Each row comes from the steps of one walk. Every step used is in the known rows, and no mark comes twice. Write the walk behind each row, first mark first.
Known rows:
zopabi -> kagu -> lemat -> fonod: [-21   9  15   5   7  -6 -14 -17  -8  -8  -7 -37  -7 -14   3  19 -38   4
  -3   0  15 -13  10   5   8   0 -12 -16  10  -4]
lemat -> lonu: [ -5  -7   3   0   8 -10  -6  19   3   5   4   0  -1 -14   2 -43   5  -2
  -5   3  13   0   3  22   6   2  -2   7  -5 -11]
zopabi -> kagu -> lemat -> lonu -> bezi: [-11   0   7 -11 -10 -30 -15  -2  -3   5  13 -29   6 -16   9 -26  -4  -2
   4  -1  31  -4  10  24 -10 -10 -18 -11  -8 -13]
tegegi -> kagu -> zopabi -> lonu -> lemat -> fonod: [-15   9   6  13   1  13 -16  -9 -11   7   1 -44  -6 -17  -1  22 -35 -10
 -11   8  13  31  23   7  -6  -2   2  -3 -14  -9]
kina -> tegegi -> kagu -> lemat: [ 19   4  11  16 -17  -9   0 -12  -8  32 -26 -43  -5 -14   1 -10 -27  -8
  11  -3   7  22   7  -8  -6  -7  -9 -11   1  17]
gipo -> bezi: [ 22  -8   2   9  -5  -6  -4 -26   4  -6  -4  15  -5  -7  -3  -4 -27 -10
   0   8  -1   3  -4 -14  -7  -4  -3  -1  -1 -14]
rugid -> zamefep -> lonu -> zopabi -> kagu -> lemat: [ -8  19   9  11  -1 -16 -28   2   0  30 -20 -53   9 -13  14  12  20  -4
  -4  23 -11   3  12   1 -34 -12  -9  -7  -5  -9]
kina -> tegegi -> kagu -> zopabi -> lonu -> zamefep: [  2  -3 -17  -2 -22 -12   6  10   3  20 -22 -11 -10  -7   7   0  -4   0
 -31  -8  -5  50  15 -10 -10 -31 -13  -3  -7   7]
fonod -> lemat: [ -1   0   7  -5  22   4  -3   7 -22 -14  -1  10 -11  -2  -6  -5 -18 -10
   4   7   5  12   9  -3   4   8  -9   6  -3   1]
lonu -> lemat -> kagu -> zopabi: [-12  17   2  -4   7  19 -17 -20 -26 -14  42 -24   2   7  -4  14 -13 -11
 -31  -1 -15  12   7  20   1  -4  -3 -24 -17   8]
zamefep -> lonu -> lemat -> kagu: [ -1  17  10 -10  24   1 -12  -1 -21  -7  33 -39  10  10   2  13 -22  -1
 -12  10 -15   8   5   4  -4  -7  10 -18  -2 -11]
zamefep -> lonu -> bezi: [  9  -1  -8  -3 -15 -22   9  -8  -4  -2   8  -8   2   7  10  18  21  -1
  12  10  -4  11  -3  -7 -32 -21   1  -2   2 -23]
fonod -> lemat -> lonu: [ -8  -8  12  -5  31  -3  -9  26 -17  -6   8   9  -9 -16  -4 -51 -14 -13
   2  10  16  15  11  19  11  10  -9  14  -8  -9]
sisug -> lonu -> zamefep: [ -6  -8  -9 -10  -2  -9   5 -16   3   0  -1  21   7  -8   4  -8  11  -1
  -7   1  16 -16  -4  25   9  -5 -11 -20   8  20]
tegegi -> kagu -> lemat -> lonu: [  6   2  12   9  -4 -15 -18   9  11  31   1 -33   2 -22   5 -49  -1 -18
   8  -1  23  13  11  22   5   6  -6   3  -9   1]
sisug -> lonu -> bezi -> gipo: [  3  -4 -13  22   4 -13  11 -39 -23  16  15  24   8 -11   5  -7  23  -5
  -8  10  44 -26  -3  16 -13  -7 -20 -17  -1   5]
sisug -> lonu -> zopabi -> kagu -> lemat -> fonod: [-31  10  15   7  12  -3 -23 -52   7   7  -9 -27  -3 -34   5  33 -23  -3
  -2   6  18 -19  10  28 -11   5 -21 -21   9  10]
rugid -> zamefep -> lonu -> zopabi: [  2   7  -3  19   3  -6 -11   3  19  18 -10 -26   4 -11  11   9  47  -2
   2  26 -16  15   3  -1 -35  -8   2   9   0 -13]
bezi -> lonu -> zamefep: [-13 -10 -28 -15   0 -12   4  21  16  -8   2  -3  -2   1  12  -9 -22   6
 -24   2  -3  -1   4   8   7 -17  -3   0   8 -13]
tegegi -> kagu -> zopabi: [-11  12  -2  12 -21   3  -7 -11  -4  20  -4  -4  -6  -6   1  13  31 -15
 -14  -7 -18  28  11  -2 -18  -5  -3   0 -16  20]
kina -> tegegi -> kagu -> lemat -> lonu -> bezi: [ 15  -9   5  16 -17 -29   1 -10   5  27 -10 -45  -3 -25   6 -36  -6 -11
  24  -1  34  31   8  20 -17 -14 -19  -7  -3  -1]
bezi -> lonu -> lemat -> kagu -> zopabi: [-22  13 -12 -19   9  14 -21  -3 -18  -3  42 -30   2   6   2  -9 -38  -9
 -39   6 -20  10  14  20   0 -13   6 -17 -20 -17]
gipo -> bezi -> lonu -> zopabi -> kagu -> lemat -> fonod: [-12  -1  -3  11   3 -15 -29 -37  27  -5 -11 -32 -16 -32  11  26 -76  -4
 -17  14   1  -5  16   2 -20 -10 -16  -3   7 -36]
zamefep -> lonu -> zopabi: [  1   7  -1  -1  -6 -11  -9  -6  12  12  -4 -10   0  -4  11  32  18   0
  -8  10 -25  15   0  -2 -32 -16   3  10   2 -13]
kagu -> lemat: [ 20   2   6  -3 -10  -4  -8  -8 -13   8   0 -18   4  -1   3 -17 -11 -11
   8   2   9  -5  -3   9   6   1  -3 -11  -3  -6]
rugid -> zamefep -> lonu -> lemat -> kagu -> zopabi: [ -3  20   3   8  14  11 -20  -2 -37   3  30 -45  10   7   1  -4  27 -15
 -27  27 -21  19   8  14 -14 -12   6 -22 -21 -12]
lemat -> lonu -> zopabi: [-10  -5   2   5   5  -9 -13   2  32   8   8  -2  -2 -23   6 -16  15   1
 -13   5   6  11   4  30 -13   2 -10  16  -3  -7]
lonu -> zopabi -> kagu -> lemat -> fonod: [-26  12   9  13   5  -3 -22 -34  19  -7  -8 -42 -10 -22   7  49 -29   5
  -7   0   7  -3  12  18 -10   1 -19  -7  13   1]
sisug -> lonu: [ -3  -2   6  -4   6  -1  -1 -18  -9  16  -1  17   6 -10  -2 -13  11  -8
   4   6  13 -15   0   8   0   3  -3 -12  -4   9]

Which walk is each row?
[-25  12  -7 -16  -5 -13 -30  -3  20  24  -6 -38   1 -15  15  16 -40   2
 -20   4 -13   0  16   8 -21 -11  -9   0  -4 -12]
bezi -> lonu -> zopabi -> kagu -> lemat
[ 14  -6  11  -2  -5 -14 -15  11  -2  13   7 -15   4 -15   4 -62 -11 -13
   4   5  22  -7   1  31  13   3  -6  -2  -8 -15]
kagu -> lemat -> lonu
[  3  -7 -17 -18 -25  -9   0  -9  -4   2  13   5  -3   5   5 -10  24  -7
  -4  -1   8  30   7   1 -25 -21  -6   1 -22 -30]
kagu -> zopabi -> lonu -> bezi
[ -3   8  10  28  20   9  -8   4 -24  -4  -1 -59   0 -13   1  11 -14  -5
  11  38   7  -3   4  15  -7   2   6  -7   4 -25]
rugid -> zamefep -> lonu -> lemat -> fonod
[-35  14   5  -4   5  -5 -16 -13  22   3  -8 -14  -1 -11   6  52  -1  15
 -19  -5 -14   7   9  -3 -23  -4 -12   0   4  14]
lonu -> zopabi -> kagu
[ 13  -1 -10  16  -4 -20   6   4  -2   6   3 -25   7   3  10  -7  51  -4
  20  27   9  10   1  -3 -31 -14   0  -2  -4 -26]
rugid -> zamefep -> lonu -> bezi
[ -6 -14  -9  -4   0 -18   2  19  15 -11   6   8   0 -12   7 -32   3   6
 -19   1  17   0  -1  32  14  -9 -13  -2   7  -5]
lemat -> lonu -> zamefep
[ 23  -7  -8  19  -7 -26  -4  -8 -22  13  23  -7   4 -16  11 -50  -4 -11
 -11   8  54 -11  -3  40   0 -11 -23  -6  -7 -19]
kagu -> lemat -> lonu -> bezi -> gipo
[ 10 -18 -28  -5 -10 -19  -1  -2  23 -14  -2  12  -6  -4   9  -9 -50  -3
 -22  10  -5   3   0  -3  -1 -20  -7  -1   5 -29]
gipo -> bezi -> lonu -> zamefep
[  5  -2   7  17   0   2  -5 -20  -8 -11   0 -30 -10 -12   1  -2 -30  -9
  10   5  22  -9   1  23  15   4  -6 -12   9 -13]
kagu -> lemat -> fonod
[-23   6  -7 -15  30   8 -16   6   0  -7  36 -43   9   2   2 -10 -56   0
 -20   7  -6   3  12  12   9  -2   8 -12  -5 -17]
bezi -> lonu -> lemat -> kagu
[ 13 -12  -2  -9 -12 -22  -7  16   7  -2   4 -13   2 -12  10 -52  -9  -8
 -13   3  26  -5  -1  44  21  -8 -16 -10   3  -7]
kagu -> lemat -> lonu -> zamefep
[-12   6   8  12  16  16  -5 -18  -9 -23   6 -36  -5 -13  -4  30 -51   2
   4  10  16  -9   2  21  11  10  -1 -10  10  -5]
lonu -> lemat -> fonod
[-41   7  15 -12  33 -10 -25  12   6  -2  -2  -1 -11 -29   2  -2 -15  -1
 -20   5   3  17  22  13 -13   6 -25  16  -4   3]
fonod -> lemat -> lonu -> zopabi -> kagu
[ 16   4 -14  20  -4 -25  10 -10 -26   8  13   3   2   5  13  16  19  -1
 -17  12  10  -3  -1  -1 -24 -27  -8   0   1 -21]
zamefep -> lonu -> bezi -> gipo
[-12   3  -8 -13   1   4 -12  15 -11   8   8 -33   6  -4   3  -6 -60  -1
  -5  15  -5  -7   8  11  -3  -1   8  -3  -8 -21]
bezi -> lonu -> lemat
[  1  -8 -20 -22 -18  -7  -2  10   3  -4   1  11  -2   5   8 -10   8  -3
 -34  -4  -2  21   8  11   1 -24  -8  -5 -11 -17]
kagu -> zopabi -> lonu -> zamefep
[  2 -14 -16 -22  -2 -12   3  22  16  -9  -3  -1   3   3   6 -17 -14   9
 -15   0  15  13   5   3  11 -14  -2   1   2 -15]
zopabi -> lonu -> zamefep
[ -8   2   1 -22  33   8 -15   8 -28 -13  33   8  -9   7  -7 -31  -6 -15
 -27  -1  -1  42  21  -4   9  -6  -8   2 -23 -17]
fonod -> lemat -> kagu -> zopabi -> lonu
[-11   9  -8  -3   7   6  -5 -16  -7 -11  35   3  -3   9  -1   2  25  -8
 -35  -9 -14  20   5   8   2 -10  -4 -15 -12   2]
lemat -> kagu -> zopabi
[  7  -1 -19  24  -1 -14  12 -22 -10   2  16   9   2  -1   7  10   6   1
 -14   3  29  -8  -4  10 -12 -13 -15  -4   2  -3]
lonu -> bezi -> gipo
[ 12  -4 -23   7 -13 -13   2 -12 -23  13  18  15  -1   3   8 -10  15  -4
 -34   4  25  14   7   6 -19 -27 -14   2 -22 -28]
kagu -> zopabi -> lonu -> bezi -> gipo
[ 11  -8 -20  15   7 -16   7   1  -4  11  18   8   3   0   9 -14  -2   8
 -18   7  41   6   4   0  -9 -17  -8   4  -7 -27]
zopabi -> lonu -> bezi -> gipo
[  1   5 -13 -12   4   8 -23 -24 -11 -10  38 -15  -3  -2  -1 -11 -61 -17
 -38  13 -20  12  10   1  -8 -13   0 -18 -22 -27]
gipo -> bezi -> lonu -> lemat -> kagu -> zopabi
[-14  12   6  -5  28  13 -12 -12 -12 -15  37 -34   9   3  -4   8 -35   3
 -14   4   2   2   3  15  11   4   3 -19  -1   8]
lonu -> lemat -> kagu
[-10  -3  -9 -21  22  -2  -6  -8 -20 -26  44   6 -10   9  -1 -23   5 -14
 -15   0  12  51  19   2  -8 -13 -15  -6 -23 -22]
fonod -> lemat -> kagu -> zopabi -> lonu -> bezi
[ -2   2   8  17  -9 -15 -25  -9  36  31  -1 -33  -1 -32  11 -20   7 -15
   2   3  14  22  11  27 -12   6 -13   6  -5  10]
tegegi -> kagu -> lemat -> lonu -> zopabi
[  5 -10 -16   5  -3  -9 -14 -20  39   4  -2   2  -9 -16   8   5 -43  -9
 -13  15 -15   9   3  -9 -27 -13  -4  12  -3 -31]
gipo -> bezi -> lonu -> zopabi
[-12  -3 -14 -29  27   3  -7  11 -14 -31  32  11 -10  10   1 -23  -8  -9
 -44  -4   3  45  19   8  18 -15 -16  -6 -14  -8]
fonod -> lemat -> kagu -> zopabi -> lonu -> zamefep
[-15   9  13  -9  32  13 -14 -26 -20  -2  37 -18  17  -6  -5  -7 -22  -7
  -6   7  14 -14   4  26  11   9  -1 -29  -5  17]
sisug -> lonu -> lemat -> kagu
[ -9  -3 -21 -19   3  -3  -5   3   6 -18  32   4   1  12   6 -16  10   2
 -49 -11  -4  31  10  10  13 -24  -7 -13  -9 -10]
lemat -> kagu -> zopabi -> lonu -> zamefep
